In the rows, 128 means zero.
Known rows, with every way that one mark hangs from another:
{ropuz {nifu gefe rato}}: [164 105 133 131 122  95 102 135 170 131 112 132 131 195 112 151 115 156
 117 175 173 139 138]
{nifu gefe rato {ropuz pudu}}: [163  99 135 191  90 110 165 109 140 143 103  94 115 177  69 155 139 164
 107 150 154 181 159]
{fiko {gefe baved nifu} siven tukof}: [ 82 175 109  44 132 201  73  92  38  91 168 214 143  14 180  53 159  83
 186 112  78  95  95]
{pudu {ropuz {nifu gefe rato}}}: [150 105 109 150 135 112 126 141 170 147 118 116 102 193  89 129 110 162
 129 163 157 168 123]
{nifu {gefe baved} rato ropuz}: [137 118 158 150  95 103 138  95 120 139 124 102 137 137 114 168 133 137
 123 151 153 141 146]
{baved {gefe {nifu rato ropuz}}}: [101 122 125 101 144 111 140 136  98 128 138 101 115 125 142 168 121 114
 100 104 118 114 123]
{baved gefe}: [131 165 140  78 160 140  96 150 130 133 140 141 147 118 178 104  73 115
 124 145 111 108 152]
{fiko siven}: [165 154 118 115 132 155 106 142 156  92 110 200 134 114 177  76 118 119
 158 124 120 120 123]
{pudu ropuz}: [147 135 110 150 160 142 143 158 168 133 121 131 109 144 134  87  96 133
 144 130 116 144 129]
{nifu gefe rato}: [171 129 145 127 113 102 111 132 152 121 109 136 151 175 128 148 120 168
 102 173 181 133 168]
{fiko {gefe baved {nifu rato}} tukof}: [ 71 157 122  61 137 165  99 105  41 103 166 157 142  44 154 101 156  93
 162 126 105  87 120]
{baved {gefe {nifu rato {ropuz pudu}}}}: [ 99 120 114 112 140 119 151 142  98 143 135  90 103 128 121 161 123 118
  96 102 110 131 125]
{pudu {ropuz nifu}}: [144 115 102 152 160 132 133 156 179 142 122 125  94 167 115  97  96 132
 151 138 120 153 109]
{fiko {gefe baved {nifu rato}} siven}: [ 88 142 117  77 130 150  92 107  67 106 142 176 127  45 161 118 162 115
 151  98 120  90  89]
{nifu {gefe baved} rato {ropuz pudu}}: [134 115 140 167  89 115 154 104 120 163 120  85 116 144  81 155 135 144
 115 148 142 165 149]
{gefe baved nifu}: [ 96 139 122  86 167 121 122 160 120 144 141 118 121  94 179 129 117  92
 108  86  96  76 104]
{rato {nifu gefe}}: [156 128 153 145 112 100 127 135 182 120 115 133 173 170 127 141 127 158
 102 139 165 122 149]
{baved {gefe {nifu rato}}}: [104 139 120  71 155 113 115 156 105 129 138 116 126 126 159 156 109 120
  92 116 127  99 131]
{ropuz {nifu {gefe baved} rato} pudu}: [136 115 116 132 115 112 114 141 154 178 120 102 106 175  81 136 114 149
 113 169 150 159 135]
{rato {nifu gefe ropuz}}: [153 105 159 183  97  98 157 109 173 118 114 113 160 168 108 158 142 149
 112 125 153 141 139]
{tukof {fiko gefe}}: [148 165 149 116 161 188  82 121 111  81 140 178 166  81 165  79 110 120
 164 122 100 107 141]

Rows:
[126  95 107 167 148 123 179 148 136 136 116  96  89 138 118 135 137 115
 103  73  88 132 108]	{gefe {nifu {ropuz pudu}}}
[122  88 116 158 131  97 178 139 126 106 111 100 100 143 124 179 157 118
 107  82 130 117 108]	{gefe {nifu rato ropuz}}
[106 163 140  88 171 181  82 123  81 102 156 158 154  55 171  99 122 103
 147  92  83  85 114]	{tukof {fiko {gefe baved nifu}}}
[145 101 119 197 103 120 192 130 141 121  99  97  95 150  85 148 144 129
 138 121 135 162 140]	{nifu rato {ropuz pudu}}
[132 116 111 135 135 114 119 137 158 161 129 110 104 171  97 130 108 150
 133 161 150 159 117]	{pudu {ropuz {nifu {gefe baved} rato}}}
[149 103 145 196  93 108 170 116 173 137 112  99 144 172  81 147 143 155
 107 122 143 161 141]	{rato {nifu gefe {ropuz pudu}}}
[129 119 162 164  97 101 148 105 157 134 128 106 162 141 117 157 139 132
 118 123 143 128 132]	{rato {nifu {gefe baved} ropuz}}
[ 83 106 109 140 127 111 177 139 100 151 128  75  85 105 113 169 154 100
 110  77 106 118  99]	{gefe baved {nifu rato {ropuz pudu}}}
[133 141 157 126 113 103 118 130 166 136 129 125 174 143 137 141 124 141
 108 138 156 110 142]	{rato {nifu {gefe baved}}}
[133 179 119  79 121 210  74  90  75  65 147 240 157  48 171  28 144 106
 208 149 100 121 129]	{fiko gefe siven tukof}
[127 116 149 177  93 110 161 112 157 153 124  92 145 145  91 148 140 138
 112 120 134 149 134]	{rato {nifu {gefe baved} {ropuz pudu}}}
[159 101 112 152 115 109 122 145 171 162 107 110 105 202  72 135 117 165
 108 171 159 171 142]	{ropuz {nifu gefe rato} pudu}
[106 148 122  83 153 175 100 113  68  90 157 175 145  70 159  74 143 105
 157 123  91  99 126]	{fiko {gefe nifu} tukof}
[138 108  99 155 143 118 142 154 172 134 115 117  90 175  99 125 114 141
 148 143 145 156 111]	{pudu {ropuz {nifu rato}}}
[171 109 141 187 116 132 151 113 152 155 114 105 123 166  96 113 112 151
 110 142 114 176 154]	{nifu gefe {ropuz pudu}}
[ 86 108 123 127 131 102 163 132 100 132 131  88 102 101 138 179 152  93
 116  78 115  97  97]	{gefe baved {nifu rato ropuz}}
[142 146 150 103 114 106 100 126 132 142 125 127 153 141 140 147 116 147
 111 170 169 117 159]	{nifu {gefe baved} rato}
[104 195 125  55 121 214  63  85  55  86 164 231 159  15 183  27 141  86
 215 146  87 107 119]	{fiko {gefe baved} siven tukof}
[ 89 131 117  90 147 103 134 157 110 134 132 108 115 103 158 163 138 102
 106  94 127  79 107]	{gefe baved {nifu rato}}
